Each row was made from one walk, in order. Every step used is in the known rows, and no mark comes twice. Write each row's walk.
Known rows
gudemu > zuvak > ratos > pimag: [ -5 -10  -2   4  11  -2   5  -7 -15   0  -9  -6   6 -15   8  -3   6  -6
  15   7   7  10   2   5]
zuvak > gudemu > deza: [-13  -3  10   0  -7   3   2 -10 -13  -5  -5   2   6   6   0  -6   6  10
  -2   2 -13  17  10  -4]
zuvak > gudemu > deza > ratos: [-13  -4  17   2  -2   2  -5  -8 -18  -2  -5 -12   6   1   4  -9  -7  24
  -2  12  -6  20  14  -7]
rine > deza > gudemu > zuvak > ratos: [  4   2   3   0  19   9  -7  -2 -22  -2   2 -10   1 -24  25  -6   1  -1
   5   5   4  20  14 -26]
deza > gudemu: [  0  -4  12  -8  -2   8  -6  -5  -3   3   5  -2  -3   2   8   1  -1   3
   2   3   7   0  -2 -14]
deza > gudemu > lemen: [ -2   0  21   4   6  -5  -9 -10  -5   3  -2  -8   2   5   7   6  -1  17
   5   7   7  10   0 -23]
rine > deza > ratos > lemen > gudemu > zuvak: [ 13   2  18   2  31  12   5   0 -18  -9   4  -5  11 -35  21   3  -4  -4
 -24  39   8  32  17   0]
lemen > gudemu > zuvak > ratos: [ -1   0   0  -9  -2  -3  -5  -1  -8 -15 -11  -1   5 -23  24  -7   9  -9
  -1   0  -8  18  11  -6]
pimag > gudemu: [ 6  1  9  5  4  5 11 -7  1 -4 10  3  0 -8 -3  0  7  0 -2  2  1  4 10 -2]
rine > deza > ratos > lemen: [  5   3  12  13  32  13   6   7 -16   8   8  -9   6 -17   5   6 -18  12
 -13  38  16  13  10  -3]
zuvak > ratos: [-9  2 -6  4 -1 -3 -2  7 -7  0 -8 -6  1 -5  8 -5 -2  7 11  0 -1 -1  5 -9]
rine > deza > ratos: [  6   3   6   5  25   3  -3   4 -17   5  11 -17  -1 -16   8  -1 -16  13
  -4  18  10   7  17  -6]
pimag > gudemu > zuvak: [ 13   1  10   5   5   5  10 -10   0 -11   5   5   4 -20   1  -4  16  -9
  -7  -6  -2  18   9  -4]
gudemu > zuvak > ratos: [ -2   1  -7   4   1  -2  -4   2  -7  -7 -13  -4   4 -17  12  -7   6  -3
   6  -8  -6  14   5 -11]
rine > deza: [  5   5  -1   2  18   5   3   2 -12   2   8  -2  -1 -11   4   2  -5   0
  -2   9   3   6  11  -2]
rine > deza > gudemu > pimag: [  2   5  15   0  19   8  -2 -11  -7   9  12 -11  -1 -13   5  -8  -5  -2
   4  14  12   4  10  -9]
ratos > lemen: [ 0  0  6  8  6  9  9  3  1  4 -3  7  8 -2 -3  8 -1 -2 -9 21  3  6 -7  2]
zuvak > ratos > deza > gudemu > lemen: [ -9   3  23  20  10   1  -5  -6 -16  12  -5  -2   5   1  24   4  -1  27
  21  11  -2  13   4 -35]
deza > ratos: [ -1  -2   8   3   6  -1  -5   3  -4   2   2 -13  -1  -5   4  -3 -12  14
   0  10   8   2   4  -3]
gudemu > pimag > ratos: [ -4   1   6  12   1  -9  13  -8   5  10   3  -8  -7   0 -11  -8  -3   1
  -9   2   7  -7   6   8]
rine > deza > ratos > zuvak: [  2  -5  14  11  20   8  -2   2 -13   4  15 -14   4 -27  -3   1 -13  -1
   4  18  11  10  11  -9]
zuvak > gudemu: [ -8   0   7  -6  -7   1  -8  -7 -11  -5  -3  -3  -5   1  -2  -3   6   5
  -3  -3 -22   3   7   0]
rine > deza > ratos > zuvak > gudemu: [ -6  -4  21   6  14   9 -10  -6 -24  -1  13 -17  -1 -27  -4  -2  -9   2
   2  15 -11  14  18  -9]
gudemu > deza: [-6 -1  3  6 -2  3 10 -4 -3  0 -3  5 11  4  1 -3 -1  6  2  5  8 15  3 -2]

Write each row's walk
[  7  -5  12   1   3   3  19  -6  -5  -7  -1   9   2 -14  10   6  11 -12
 -36  21   4  18   5   8] : pimag > ratos > lemen > gudemu > zuvak
[ 11   2  10  -6  19  13  -5  -9 -15  -3   9  -4   0 -20  16   0   4  -9
  -5   4   7  20   8 -17] : rine > deza > gudemu > zuvak
[ -2   0  29  24   8   1   9 -16 -13  17   8   1  -5  10  12  10  -2  26
  -3   8   6   8   4 -23] : pimag > ratos > deza > gudemu > lemen
[-13 -11  15   8 -12   1   3 -12 -12   1   6  -3 -10  -6 -16   1   6  -6
 -10  -2 -16   2   7  -1] : pimag > ratos > zuvak > gudemu
[  1  -2  20   4   2  15   1  -8  -5  10  10   9  -1   2  18   3   1   7
   9   6   0   4  -4 -17] : ratos > deza > gudemu
[ -4  -2  24  11   6   8  16 -11   2  15   5  -2  -2   1  -6  -2  -4   2
 -16  28  17  -2  -2  -4] : deza > gudemu > pimag > ratos > lemen
[  8  -1   7 -12  -1  -1  -2  -8   0 -16  -4   5   4 -18  17  -3  13 -17
 -13   1  -6  20   7   3] : lemen > gudemu > zuvak
[ -4   1  17  -3   0   3  -4 -12   5   8   3  -7  -2  -3   0  -9  -2  -3
   7   8   8  -3  -1  -7] : deza > gudemu > pimag
[ 0 -1  8 18  2  5 17 -4 -7 14 10  8 -7  5  5  5  1 10 -7  2 -1 -2  3 -1] : pimag > ratos > deza
[  1   0  12  12   2   6  21 -11  -4  -5   6   7  12  -4  -1  -4   7   6
  -1   7   8  18  13  -5] : pimag > gudemu > deza
[-11   4  21  17  -3   1  12 -18  -9  14   4  -1  -9   0  -4  -8   5   7
  -6   1 -21  -2  10   4] : zuvak > gudemu > pimag > ratos > deza
[ -1   3  13  -8   1  -6   2 -10   7  -4  -2  -2   3 -12   4 -10   4 -10
  -1  12  -1   2   9  10] : lemen > gudemu > pimag
[  7  -4  12  -8  -1   9  -8 -10  -2  -6   1   1   0 -11  13  -3   7  -8
  -2  -4   3  15  -3 -16] : deza > gudemu > zuvak
[-10  -8  17   2 -11   5  -7 -10  -6  -5   2   0   0 -10 -12   0   9 -11
   4  -2 -22   5   2  -4] : ratos > zuvak > gudemu
[  3 -10  14   6  16   6  20 -16  -9   3  13   0   1  -6  -8   2   7  -3
   7  15  14   1   8  15] : ratos > pimag > gudemu
[ -3 -11  29  21   4  10  15 -11  -3  -3  14  -4  16 -22  -5  -4  -1   4
   8  17  17  23  13 -12] : pimag > gudemu > deza > ratos > zuvak
[  6  -5  19  12   2  13   9 -14  -9   8  10   7  -6  -5  19   2   9   2
 -11  -1   3  12  -1 -17] : pimag > ratos > deza > gudemu > zuvak
[  4   2   2   8   4   1   7  -6  -7 -10  -3  -1   4 -23   9  -9  13  -3
   4  -5  -4  18  15 -12] : pimag > gudemu > zuvak > ratos
[  1  -1  12  -6   4   8   9   1  -1  -5  -2  11   9  -7   9   8   4  -7
 -16  29   3  10  -1   7] : ratos > lemen > gudemu
[-4 -3  9 -6 -4  2 10 -7 -5 -9 -3  8 11 -1 13 -3  4 -1 -7 12  6 19 10  2] : lemen > gudemu > deza
[-11   4  13  -2  -4  -4  -7 -14  -2   0  -6  -9  -1  -4  -9 -13   4  -2
   4   1 -20   1   7   5] : zuvak > gudemu > pimag
[ -9   3   2  16   2   5   4   4 -10   8  -3   6   2  -5  17  -2   0  11
  17   1  -8   1   4 -13] : zuvak > ratos > deza
[ -2   4   3  16   2   6   2  -1 -10   1  -7   8   7 -17  22  -4   9   0
  13  -4 -13  16   2 -14] : gudemu > zuvak > ratos > deza
[  0   2  16   6  19   3   9 -14 -11  16  17 -13 -12  -9   2  -6  -8   3
 -10  13  17  -2  14  -7] : rine > deza > gudemu > pimag > ratos
[ 1 -3 19 15  9  5 16 -8 -7 -3 10 -6 10 -9  3 -7 -6 20 -1 17 17 20 18 -9] : pimag > gudemu > deza > ratos
[ -1  -4   6  14   5   5  21   0  -3   8   2   4  -1   4  -7   7  -2   4
 -24  20   8   1  -2   3] : pimag > ratos > lemen
[-12   1  13   5  -7  -8   6 -16  -5   7  -1 -10 -11   1 -14 -11   2   5
 -13  -1 -14  -5  12   8] : zuvak > gudemu > pimag > ratos
